Each row was made from one path, in order. Every step used is in the known rows, and no mark comes twice. Write each row's path.
(in the rows, 128 means zero)
Known rows
Q, Y, X: [ 84 161 163 187 122 109 103 168 156  79 196 113  89 119 133 121  87 169
 159 113 146 144  38 113  71 118 139 131  78 156]
V, W, X: [184 155 110 156 180 147  78 130 130 164 132 139 164 115 105 117  95 120
 134 154 107 152 122  95  89 100 136 135 122  92]
J, V, W, X: [166 134 112 138 167 146  92 144 126 176 129 136 151 106 104 110 107 116
 118 189 138 157 122  87 101  83 120 139 123  99]
J, V: [ 96 119 131 125 104 125 152 126 131 124 130 124 107 121 121 130 165 133
 100 166 152 138 114 119 112 103 104 150 135 136]
G, V, J: [104 162 149 166 149  84 166 111 116 105  98 103 165 135 155 119 116 130
 124 126  73 151 162 116 142 142 157 114 164 122]
M, C: [105 143 127 152 141 100 142  99 169 116 139 122 135 139 114 168 165  81
 133  94 109 124 125  98 154 141 109 128 130 146]
M, C, J, V, G: [124  95 140  84 151 109 203 157 177 140 107 160 181 182 153 144 170  49
  97 159 165 133 122 120 198  82 151  97 148 181]
G, V, X, Q: [108 125 148  54 109 143 154  58 108 154 160 119 109 135 198 111  61 179
  88  83 101 147 185 117 138 201 138 119 144  93]
M, C, J: [119 128 117 152 169 107 169 126 182 105 106 134 165 168 134 176 208  33
 131 127 126 112 138 136 150 175 130 104 132 158]
X, Q: [100 114 141  74 111 136 140 108 119 115 181 129 116 116 159 123 101 126
 101 130 116 129  97 150 127 174  92 148 138 129]
G, V: [132 160 162 140 124 124 149  49 145 126 126 107 131 130 159 139 140 161
 115 125  77 158 144 102  97 135 157  92 138 127]
Q, Y, X, W: [102 144 158 154 190 119 105 160 134 110 183 115 111 139 133 159  76 120
 173  86 113 118  65 133  93 149 136  97  75 167]
W, X: [151 143 132 191 130 161  98 119 141 124 142 115 153 113 112 101 117 132
 149 181  98 127 125 106 107  99 128 118 133  88]
Y, X: [100 132 154 158 123 117 121 133 149 104 193 120 129 128 141 136  99 170
 134 130 118 128  72 116  82 154 134 128 113 147]
C, J, V: [110 110 124 128 133 127 177 146 152 122 102 126 137 146 142 136 197  87
 100 197 162 122 114 149 116 142 118 126 128 145]
V, J: [103 149 125 168 140  98 155 156 113  90 104 118 155 130 129 121 114 109
 132 120 112 131 131 142 140 137 124 144 170 128]
W, X, Q: [121 114 133 111 126 174 104 120 123 133 181 120 140 116 153  94  74 125
 120 170 106 120 111 132 134 153  95 136 143  95]
Q, X: [108 146  98 145  61 130 131 108 124  87 142 146 126 110  73 133 197 137
 135 165 137 134 103 129  68 156 117 115 103  85]
G, V, W, X: [187 167 135 150 187 139  90  92 138 176 124 125 173 114 129 119  95 146
 130 157  78 174 148  74  90  99 164  98 126  89]
C, J, V, W, X, Y: [158  83  94 189 180 140 106 121 150 178  85 141 168 128 102 130 161  47
 125 187 156 127 109 135 164  90 137 136 145  95]
G, V, X: [137 154 144 123 110 132 148  49 120 146 115 112 111 135 164 128 102 197
 117  94  96 154 201  86 113 156 175 108 138  94]
W, X, V, J, C: [154 120 115 165 113 112 129 187  83 173  75 100 158 154 125  90  99  97
 123 168  93 111 135 159 149 106 118  89 111 134]
C, J, V, X, D: [107  90  85 127 133 104 161 127  97 162  95 134  87 128 129 129 212 107
 120 150 160 127 191 148 174 129 144 143 152 169]
Y, Q, X: [133 150 132 140  63 132  98 142 136  35 129 141 133  86  52 150 196 160
 162 145 140  94 108 132  64 131 118 135 103  98]
W, X, V: [162 124 122 135 130 169 101 154 138 164 131  98 138 123 132  77 127 149
 143 134 115 114 130 115 127  64 125 118 110 156]
J, V, X: [100 124 113 113  96 139 152 114 115 152 121 126  86 137 138 112 122 169
 106 121 158 141 170 105 119 129 129 150 129 102]
D, X, Q: [111 137 119  98 134 163 131 137 142  81 193 134 147 118 168 143 107 170
 131 108 149 149 122 116 142 218  80 127 140 117]
C, J, V, X, W: [134 103 101  98 177 147 160 126 112 165  86 134 126 175 154 157 136  83
 118 108 130 108 181 150 152 194 141 104 124 125]
Y, Q: [159 156 171 136 124 136  93 143 144  37 119 121 131  94 101 158 137 158
 158 110 118  84 112 130  86 110 118 156 130 148]
V, X: [136 145 118 131 107 143 132  99 122 133 128 132 103 134 136 121 109 166
 120  88 122 134 173 109 111 147 139 147 139  98]
G, V, X, W: [147 141 138 102 176 137 143  56  99 170 108 119 124 161 161 158  91 142
 131  57  57 134 213 114 128 183 174  79 128  99]
J, C: [156 133 133 145  85 109 137 114 106 147 109 135 106 144 116 160 143 114
 117 167 101 128  95 153  80 144 114  92 104 113]

Write each row's path
[ 81  97 121  44  86 147 155 113  98 154 166 130  82 133 166 104  76 154
  82 119 155 130 155 128 148 172  91 164 138 107] => J, V, X, Q
[173 120 148  43 118 139 158 158 139 154 126 139 159 159 163  97 115 148
 103  93 130 131 109 128 155  27 160 110 135 209] => X, V, G
[102  96  93 187  63 125 120  67 138 110 115 146 128 119  58 146 201  98
 152 145 139 122  92 150 140 127 117 131 126  62] => Q, X, Y
[195 125 146 189 170 146  38 127 155 108  95 135 167  83  66 151 112 114
 182 122 117  92 109 122 143  57 135 163 135  96] => V, W, X, Y, Q
[128 111 154  72 102 129 175 149 137 139 128 153 147 152 146 117 115 134
  97 157 154 150 103 110 156  33 148 120 149 161] => J, V, G
[147 116 145 173 113 141  84 103 143  79  90 133 117 104  95 157 114 156
 172  68 131  79 148 132 154 104 133 169 156  99] => V, X, Y, Q
[134 119 102  89 199  92 150 151 161 171  96 154 154 157 120 178 194  36
  92 139 169 147 123 114 128 140 120 134 123 161] => M, C, J, V, W
[163 136  70  47 128 120 104 149 114 182 118 146 131 123  86 131 189 140
 112 101 158 155 101 126  72 108 126 137  84 148] => Q, X, V, W
[101 102  93 123 111  96 144 108  81 176 110 130  66 119 110 120 176 146
 116 127 150 141 192 124 177 100 135 159 150 158] => J, V, X, D
[ 93 159 155  85 109 130 137 102 114 124 168 113  66 118 181  99  58 172
 122  75 143 160 141 117 123 154 143 119 101 105] => G, V, X, Q, Y
[186 116 148  79 122 167 128 167 141 175 130 131 180 147 149  65  82 144
 123 134 118 131 130 109 173   5 166  98 135 177] => W, X, V, G
[110 151 147 142 124 158  92 156 132 102 193 117  91 103 135  82  59 118
 148 153 148 135  78 135 123 120 102 132  97 107] => W, X, Q, Y
[155 123 117  81 174 160  85 128 114 169 170 145 150 117 137 102  60 113
 108 153 119 142 112 121 120 141 101 145 130  99] => V, W, X, Q
[103 168 140 122 135 150 121 174 148  62 197 127  99 104 150 127 100 161
 156  95 200 163  86 125 126 180  94 121 110 128] => D, X, Q, Y
[132 137 120 175 109  80 154 156  83 127  84 127 141 152 118 139 111  88
 117 163  90 126 116 162 108 158 119 104 125 121] => V, J, C
[146 121 161 185 117 129  88 107 157  57 100 124 128  93  85 166 145 129
 168  94 124  74 105 145 139  87 118 167 153 126] => X, Y, Q
[112 113 144 107 121 130 122 165 144 146 169 101 115 140 160 109 110 183
 122  98 124 118  84 126 106 116 132 129  96 208] => Y, X, V
[141 132 114 113 174 147 129  94 100 156 118 132 114 153 134 158  93 122
 137  58  79 111 180 130 130 181 137 115 130 101] => V, X, W
[116 142 120 116  96 105 120 207 109  67  92 113 157 111  88 106 159 141
 154 109 146  89 139 154 134 108 119 143 116 166] => Y, Q, X, V, J
[124 126 115 146  86  89  85 132 100  77 120 143 107  77  44 150 241 138
 180 152 130 104 139 150 109 110 122 138 120 151] => Y, Q, X, D
[150 127 103  89 193 115 144 157 138 163  96 155 151 143 127 153 187  82
  88 161 175 154 105 133  90 133 126 140 124 152] => C, J, V, W
[124 103 108 179 101 134 127  57 131 151  98 131 103 135 120 133 117 128
 138  72 125 120 149 135 175 125 141 159 162  76] => V, X, Y
[ 79 124 125  80 121 137 160 171 125 117 153 128  71 136 170 102 105 110
 110 129 202 132 119 156 144 168 118 141  99 129] => C, J, V, X, Q, Y
[ 89  83 113  50 116 149 173 132 116 145 144 136  97 150 189 109 109 119
  74 146 166 114 159 151 158 206 108 140 140 123] => C, J, V, X, Q
[ 89 152 149 103 113 130 127 148 125  90 188 120  76 110 145 114  94 122
 132 114 156 139  62 150 107 139 100 142 104 137] => X, Q, Y
[139 149 150 168 112  71 168 111  85 142  71 109 149 153 149 138 107 110
 114 161  63 142 145 144 113 164 147  71 127 113] => G, V, J, C
[142 108 119 239 125 155  92  80 151 139 115 118 156 109  93 121 123  95
 161 156 103 114 113 129 170  88 129 131 159  71] => W, X, Y
[157 138 151 202 140 142  79 135 173  24 111 130 160  90  90 183 149 170
 197  78 158  98 125 119 160 131 113 146 147 114] => D, X, Y, Q
[168 122 142  36  76 138 120 183 137 106 118 153 157 123 106 110 149 170
 135 114 153 107 114 131 132  33 161 111 108 182] => Y, Q, X, V, G
[ 73 103 166  89 112 129 124 129 126 109 227 126 117 124 175 118  50 161
 104 124 119 122  69 133 113 199  97 143 122 150] => Y, X, Q
[145 121 115 187 148 121  95 116 106 153 133 120 120  99  92 114 164 111
 161 183  92 127 160 126 157  84 133 124 151 144] => W, X, D
[143 122 119 130 107  88 153 183  84 159  71 110 136 157 128 119 112 101
 110 130 101 110 113 176 128 119 114  99 110 168] => X, V, J, C
[ 94 108  99 125 137 115 180 133 154 146  97 129 118 171 144 141 166  84
 106 118 166 125 189 110 171 170 134 131 130 127] => M, C, J, V, X
[125 116  99 137 122 101 120 100  85 163 119 131  81 117 116 132 156 142
 137  99 117 136 198 132 154 122 147 151 154 152] => V, X, D
